In the rows, zero is written as 128.
Known rows, with every way that one mark hangs from another
k198{k730{k719}}: [135 182 170 112 133 141 158 136 122  41 107 110 116 150 135 120 122  81
 143 115 107 161 142  36 122 118 120 133  92 137 175  75 116 128 128  91
 161  93 176 144 131 130 162 100 104 150 121 110]
k730{k160{k680} k198}: [101 158 179 127 109 151 141 118 127  49  81 191 146 148 141 155 113  84
 148  87 145 168 140 129 122  97  82 149 121 146 134  92 128 133  74 138
 127  99 109 178 184 137 125 138  92 120 123 122]
k166{k719}: [127 162 185 116 119 162 149 153 120  79 113 144 144 147 156 152 128  58
 139  97 124 172 123  68 124 112 103 135 114 132 127  88 108 130 140 118
 155 100 113 135 120 129 153 115 118 155 114  95]
k936{k160}: [121 157 161 118 108 157 174 146 141  65  93 177 126 150 148 130 117  77
 145 130 133 159 150  85 124 119 123 132 109 126 100 106 140 123 126 123
 152  94 112 147 143 139 157 141 109 130  99 107]
k719{k166{k160{k680} k198} k936}: [125 164 173 145  97 140 148 143  92  91 112 139 157 137 148 190  75 110
 169 142 151 186 111 109 100 163 104 135 140 160 119  84 111 122 124 122
 149  69  49 136 154 146 112  72  87 154 113 129]
k198{k166 k730}: [140 174 176 103 153 145 161 123 111  39 107 131 103 149 190 178 124  53
 162 114 137 157 124  68 130 125 110 135  99 110 127  98 120 127 164  65
 152  87 158 124  97 129 170 115 108 136 111 124]
k198{k166{k160} k730{k719}}: [139 189 154 126 136 128 165 122 108  40 111 121 103 141 165 166  91  34
 155 112 151 163 109  56 102 113 116 136  95 125 116  79 133 124 161  38
 120  83 165 139 112 138 160 107  89 138 116 118]
k160{k680 k730{k198 k719{k936}}}: [111 179 169 131  94 148 159 129 152  40  78 131 200 156 119 142 105 112
 147 128 147 149 140 166 116  73  83 141 109 168 159  82 116 134  40 121
 146  86 129 182 149 148 172  94  98 108 124 108]
k719{k166{k198} k936{k160 k780}}: [126 158 197 120  82 161 171 173 133  93  92 131 139 139 172 148 107  98
 178 184 129 167 112 101 113 138 118 134 131 147 121  99 117 119 137 137
 183  80  64 156 132 137 152  97 120 150  99 149]
k160{k730{k198 k719{k166}}}: [126 177 193 122  82 152 160 138 131  35 100 123 170 154 116 114  95 114
 116 144 123 167 170 106 123  83  91 159 106 157 143  78 130 132  82 136
 163 100 109 140  90 146 151 128 115 144 134 128]
k780{k936}: [133 175 182 107  79 165 155 127 128  72 111 163 132 164 148 144 134  89
 144 132 130 163 132 133 136 156  94 134 105 129 148  98 144 134 137  97
 154  97 105 121 147 128 126 117 112 165 113 100]
k584{k680}: [104 179 181 111 111 157 153 105 130  79 108 147 124 152 143 140 118  79
 148 119 114 175 133  93 118 153 108 131 111 154 140 101 123 136 115 113
 139  92 121 131 130 145 121 114 100 119 105 105]
k933{k66{k50} k949}: [113 168 166 102 100 154 156 107  95  81 118 113 132 147 122 144 105 122
 110 155 118 166 169 100 157 147  97 142 117 143 121  91 151 116 173 116
 193 109 110 130 127 134 154  68 113 173 105  92]
k780{k936{k160{k680} k719}}: [110 156 148 121  87 168 181 148 191  92  93 181 132 147 170 191 125  80
 165  87 154 150 137 117 107  95  97 111 114 137 149 109 188 135  58  93
 127  85  88 149 186 132 145 111  97 128 120 102]
k166{k160{k730 k949} k719}: [134 177 146 115  96 163 158 142 142  60 115 138 152 143 153 118 133 102
 142 101 170 174 129 128  85  97  83 136 115 120  70  99 124 133 132  82
 146  95 112 157  92 149 119 144 107 158 128  92]
k719{k166 k936}: [137 168 195 122 103 153 147 144 116  78 105 123 163 156 146 153 114  99
 144 167 115 176 146 100 145 153 103 141 122 144 144  90 104 142 145 134
 193  88  78 128  96 137 143  70 117 179 117 128]
k936{k160 k719}: [116 152 152 115 109 160 179 159 161  86  94 159 126 149 153 156 134  69
 164  99 136 160 139  56 113 100 122 130 112 132 124 122 157 133  97 110
 147  90 106 157 140 144 160 130 116 126 115 111]
k936{k160 k780}: [118 162 173 107  97 163 175 149 167  72  82 165 102 143 173 118 130  71
 164 137 133 168 125 104 121 120 119 129 111 132 114  97 146 116 110 119
 151  97 135 175 140 133 146 133 112 135  93 121]
k933{k66{k50{k680}} k949}: [136 155 153  96 107 154 152 110 112  81 116 126 144 140 151 146  89 118
 116 168 124 169 174  98 147 141  82 139 108 127 114  73 157 111 166 126
 190 106 106 149 139 129 148  72 118 181 100 107]
k780{k936{k719}}: [131 171 173 107  84 168 159 138 146  91 113 146 132 166 155 170 147  84
 159  98 131 164 124 116 122 132  98 134 109 138 164 110 160 141 113  85
 150  90  95 135 145 135 136 112 120 164 126 103]
k933{k66}: [122 176 170 108 103 152 146 109 119  73 109 152 122 155 133 131 124 103
 120 133 123 169 135 120 120 147  82 153 105 137 128  96 137 127 140 142
 176  98 106 137 119 137 129 109 101 147 105  94]
k719{k166{k160 k198{k730}}}: [147 169 183 123 113 141 161 144  66  65 132 126 106 142 154 160  99 101
 152 118 134 185 125  39  98 153 116 152 127 125 120  87 115 112 174  89
 150  77 100 124 112 140 119 107  96 153 120 140]
k730{k160{k680 k949} k198}: [ 96 161 167 119  83 152 137 126 146  47  75 172 150 148 141 158 124 100
 146 112 151 162 136 155 120 105  71 145 112 140 105  98 116 141  72 137
 142 106 118 180 174 141 125 149 100 153 137 120]
k933{k949}: [117 165 170 112 106 154 152 122 103  69 107 139 151 167 138 124 112  95
 142 135 100 170 155  89 159 147 126 122 119 134 140  83 122 117 155 130
 177 106 115 131 122 134 141  99 123 164  97 116]
k719{k936{k160{k730}}}: [135 167 153 120 106 165 180 137 155  50  85 159 172 154 161  99 126 116
 154 143 150 149 169 135 115  90 108 132 117 131 110 121 133 136 115 100
 174  82  99 170 127 148 168 122 113 106 100 108]
k50{k66}: [122 180 161 118  89 158 153 154 111  69 109 151 121 155 146 123 126  75
 156 128 110 185 154  76 132 169 109 140 108 140 124  95 104 128 143 135
 155  99 120 139 138 133 144  90 114 176 103 104]
k730{k160 k198{k166}}: [117 164 188 118 109 148 143 112 112  40  86 178 135 153 162 178 110  46
 151 109 155 161 122 128 132  93  90 162 115 125  98 110 126 137 140  98
 133  99 109 156 133 139 147 160 114 128 125 136]
k160{k680 k730{k719} k949{k933}}: [106 172 158 119 104 139 160 126 209  24  78 106 124 146 124  93  83 123
 145 155 142 157 143 124  86  72 108 115  79 146 116  86 112 128  79 128
 147  93 146 145 161 145 149 134 103 164 135  86]
k949{k933{k66{k50{k680}}}}: [138 152 183  99 117 149 151 118 157  61 101 131  93 137 134 148  78  99
 112 182 141 171 145  96 116 127  81 159  92 124  98  91 138 117 185 114
 171  90 110 146 152 128 156  92 107 168 116  89]
k730{k160{k949} k719{k936}}: [128 179 150 127  96 143 134 137 147  54  84 118 167 149 130 106 121 102
 159 160 132 161 141 112 112 112  95 134  97 150 129  98  95 155 120 112
 185  99 121 175 164 144 139 111 113 182 135 108]
k166{k160{k680 k949} k198}: [109 163 143 124  87 140 149 134 112  79 106 154 125 141 141 168 105 111
 172 125 159 174  94 121  88 165 102 131 115 139  68  92 118 114 104 121
 130  85 100 147 179 154 104 136  91 164 116 106]
k198{k730{k160}}: [141 169 169 111 143 152 149 119 116  37 104 150 110 145 169 107 138  91
 155  89 124 169 159  58 117 106 106 144 112 120 161  99 121 135 152  83
 163  94 143 160 151 130 127 129 104 137 120 120]
k198{k166{k160{k949} k719} k730}: [132 181 159 113 127 148 157 148 120  60 118 121 112 135 190 209 127  33
 151  99 172 160  93  77  94 105  84 129 105  97  72  93 104 134 180  33
 135  89 148 135  73 133 153 118  94 160 134 113]
k936{k160{k680} k719 k780}: [102 153 149 113 114 164 183 156 200  94  77 151 110 138 192 162 133  69
 185  92 148 163 114  91  98  81 115 114 117 145 149  93 172 123  43 120
 127  89 120 191 172 135 144 113 106 120 108 121]
k780{k936{k160}}: [126 167 168 115  69 168 175 140 148  72  97 192 127 154 152 146 118  80
 139 136 143 153 146 129 127 125 104 127 107 122 111 113 159 130 130  98
 148  95  94 137 157 128 146 131 108 141 105 103]
k160{k680 k730{k198} k949{k933}}: [ 94 165 185 109  84 153 159 128 190  23  69 137 132 162 118 139 101 126
 135 146 152 152 133 181 105  92  86 142 100 135  92 104 101 127  82 129
 145  94 129 162 138 145 155 154 105 140 139 103]

Rows
[150 177 184 129 110 141 156 148  63  73 122 109 139 146 152 180 101 109
 166 144 135 176 117  67 102 160 109 148 134 136 136  91  94 121 184  79
 173  67  86 139 107 140 138  69  95 153 117 142] => k719{k166{k160 k198{k730}} k936}
[132 176 173 135 106 156 147 154 110  93 114 146 170 147 148 179 125  53
 152 112 155 176 103 108 108 130  93 138 130 140 109  92  99 136 168  82
 148  83  96 162 119 135 145  78  97 146 113  98] => k166{k160 k719{k936}}
[133 165 172 132 122 138 162 141  82  67 123 134 110 133 162 185  86 105
 156 102 140 181 124  52  91 141 107 135 131 135 136  73 123 110 131  98
 130  75  96 128 137 138 115  91  81 144 120 131] => k719{k166{k160{k680} k198{k730}}}
[115 171 183 128  88 145 141 131 119  44  86 159 152 152 109 120 106  71
 137 110 127 165 144 100 120  88 100 159 106 156 142  89 120 135 102 122
 140 104 127 174 166 141 147 148 107 137 131 119] => k730{k160 k198 k719}
[110 159 148  97  81 169 179 169 202  92  81 130 110 148 175 143 157  84
 180 132 143 159 111  99 103 113 108 123 104 131 107 115 151 133  81 111
 164  98 130 189 137 144 148 135 125 161 121 122] => k936{k160{k949} k719 k780}
[127 185 161 129  76 145 164 124 119  38  98 152 158 158 105 109 101  97
 131 113 154 168 137 135  95  92  96 165 110 153 106  85 138 122  95  91
 120  92 132 177 123 156 145 145  95 115 124 109] => k166{k160{k730{k198 k719}}}
[118 181 161 108  84 146 158 129 154  25  85 118 157 155 135 148 105  87
 141 152 163 142 127 158 112  79  82 150  82 132  83  99 119 139  91  94
 145 103 138 146  88 153 178 163 120 149 139 117] => k160{k730{k198{k166} k719} k949}
[101 165 171 136 100 141 144 122 140  43  80 171 155 141 122 138  95  75
 144  93 136 164 142 105 110  70  90 146 107 159 151  77 128 133  57 136
 119 101 123 182 195 140 139 136  90 126 130 118] => k730{k160{k680} k198 k719}
[106 162 163 128  93 164 179 140 164  45  66 181 191 151 145 159 114 111
 149 121 164 140 157 180 116  78  87 139 125 148 113 107 130 133  50 118
 144  82 102 193 143 146 182 120  95  80 111 113] => k719{k936{k160{k680 k730{k198}}}}
[119 161 142 129 122 161 180 131 175  49  78 168 172 143 171 120 110 112
 164 125 161 149 166 148 107  80 101 117 119 138 122 107 142 132  69 114
 153  79 100 174 153 145 160 107  98  95 101 103] => k719{k936{k160{k680 k730}}}
[139 180 185 126  85 152 153 146 131  90 104 123 135 147 168 149 117  91
 159 172 143 193 109 131 115 150  96 145 134 150 130  74 123 130 156  95
 169  83  88 164  95 136 115  64 102 174 111 143] => k719{k166{k160} k936{k780}}
[108 166 173 115 102 160 162 119 146  35  86 167 163 157 138 138 121 120
 142  99 149 158 148 163 118  93  83 149 115 146 125  90 134 125  53 129
 132  94 127 169 135 144 144 139 103 106 119 109] => k160{k680 k730{k198}}
[117 169 162 142 130 145 149 139 129  85 105 154 160 130 192 238  93  21
 171  96 184 167  83 127 101  98  86 121 127 135  94  83 115 134 140  68
 114  76  95 144 128 135 152  70  84 129 114 104] => k198{k166{k160{k680} k719{k936}}}
[126 169 173 136 148 136 149 130 146  34 102 124 126 125 168 136  89  96
 144  98 117 175 176  28 102  66 101 126 108 146 198  62 130 136  94 113
 151  94 125 144 157 128 118  88  88 149 136 130] => k198{k730{k160{k680} k719{k166}}}
[123 177 147 114  99 141 154 124 126  65 103 143 112 148 169 176 113  60
 161 144 172 171 104 129 113 144  97 138 101 116  46 103 127 134 165  73
 135  93 117 133 102 150 132 141 105 174 120 115] => k198{k166{k160{k949}}}
[122 165 162 119  79 153 148 165  93  96 123 142 134 140 132 167 117  79
 153 111 157 174  86  88  86 146  98 139 117 129  54  99  97 118 156 103
 140  91  94 137 134 146 124 141 109 176 127 100] => k166{k160{k949} k198 k719}
[141 167 160 124 105 160 159 140  94  69 128 148 146 140 154 128 109  98
 157  76 166 177 109  99  77  98 103 147 130 134  88 101 121 111 142  88
 127  80  82 145 128 148 123 148 107 119 113 100] => k166{k160{k730} k198 k719}
[136 169 189 111  76 167 160 149 149  98 122 131 134 159 158 185 128  93
 149 122 124 173 143  91 127 124  93 135 117 138 172 100 159 144 122 101
 163  92  68 112 113 133 124  90 122 185 138 125] => k780{k936{k719{k166}}}
[114 156 165 137 112 149 150 150  93  95 120 162 138 130 154 189  93  70
 166  67 158 182  87  80  83 121 105 131 129 145  96  79 119 109 113 115
 106  81  88 141 173 140 124 114  85 132 110  96] => k166{k160{k680} k198 k719}
[114 166 194 103 106 148 159 113 144  61 105 117  80 142 107 132  90 100
 111 169 137 168 139 104 125 137  96 158  98 142 105 107 134 120 190 106
 172  93 119 126 151 133 164  92 102 164 123  77] => k949{k933{k66{k50}}}
[111 168 138 125  93 144 151 128 142  73  97 157 126 144 149 160 116  98
 159 121 160 178 120 130  99 152  90 124 110 134  84  84 127 128  97 111
 128  94 121 158 153 148 102 119  87 169 119 102] => k166{k160{k680 k949}}
[129 169 144 123 108 153 184 138 169  37  89 151 145 144 143  71 102 101
 141 126 141 152 176  86 102  60 121 128  95 138 114  99 154 126  85 113
 146  94 124 157 138 147 163 149 110 112 108 100] => k936{k160{k730{k719}}}
[129 181 172 125 101 149 140 130 154  61  82 120 145 143 160  92 124  76
 179 148 127 170 121 120 109  99 104 137 110 164 176  82 115 138 122 106
 168  93 128 204 174 134 132  92 110 153 113 127] => k730{k160 k719{k936{k780}}}
[140 175 172 125  67 160 162 144 135 100 129 146 130 154 154 187 118  86
 144 110 147 184 135  99 109 132  93 141 126 140 145  99 170 140 140  75
 144  84  55 119 112 140 102  94 105 177 138 125] => k780{k936{k719{k166{k160}}}}
[116 171 178 127 106 138 143 120 122  35  83 158 140 149 142 166  94  38
 144 117 147 156 123 107 122  76  97 157 101 148 115  97 124 138 121 101
 125 102 122 158 143 140 162 151 107 126 133 132] => k730{k160 k198{k166} k719}
[119 174 146 125 123 146 161 115 163  37  94 133 154 143 147  87  98 113
 150 110 138 163 159 107  98  73 107 122  95 153 156  73 144 126  47 127
 131  92 131 153 159 146 136 122 100 127 113  92] => k160{k680 k730{k719}}
[122 164 184 117 100 172 168 176 167  95  85 146 153 137 182 158 135  48
 165 134 143 155 103 112 115  89 103 125 126 137 123  97 112 131 129 106
 166  89 112 186 123 123 175  90 113 127  99 117] => k166{k719{k936{k160 k780}}}
[123 149 168 121 104 160 178 168 160  89 103 147 132 144 161 170 117  80
 147 117 128 169 162  40 117  98 120 132 120 130 135 109 157 137 103 127
 161  89  73 132 111 142 152 114 119 150 124 129] => k936{k160 k719{k166}}
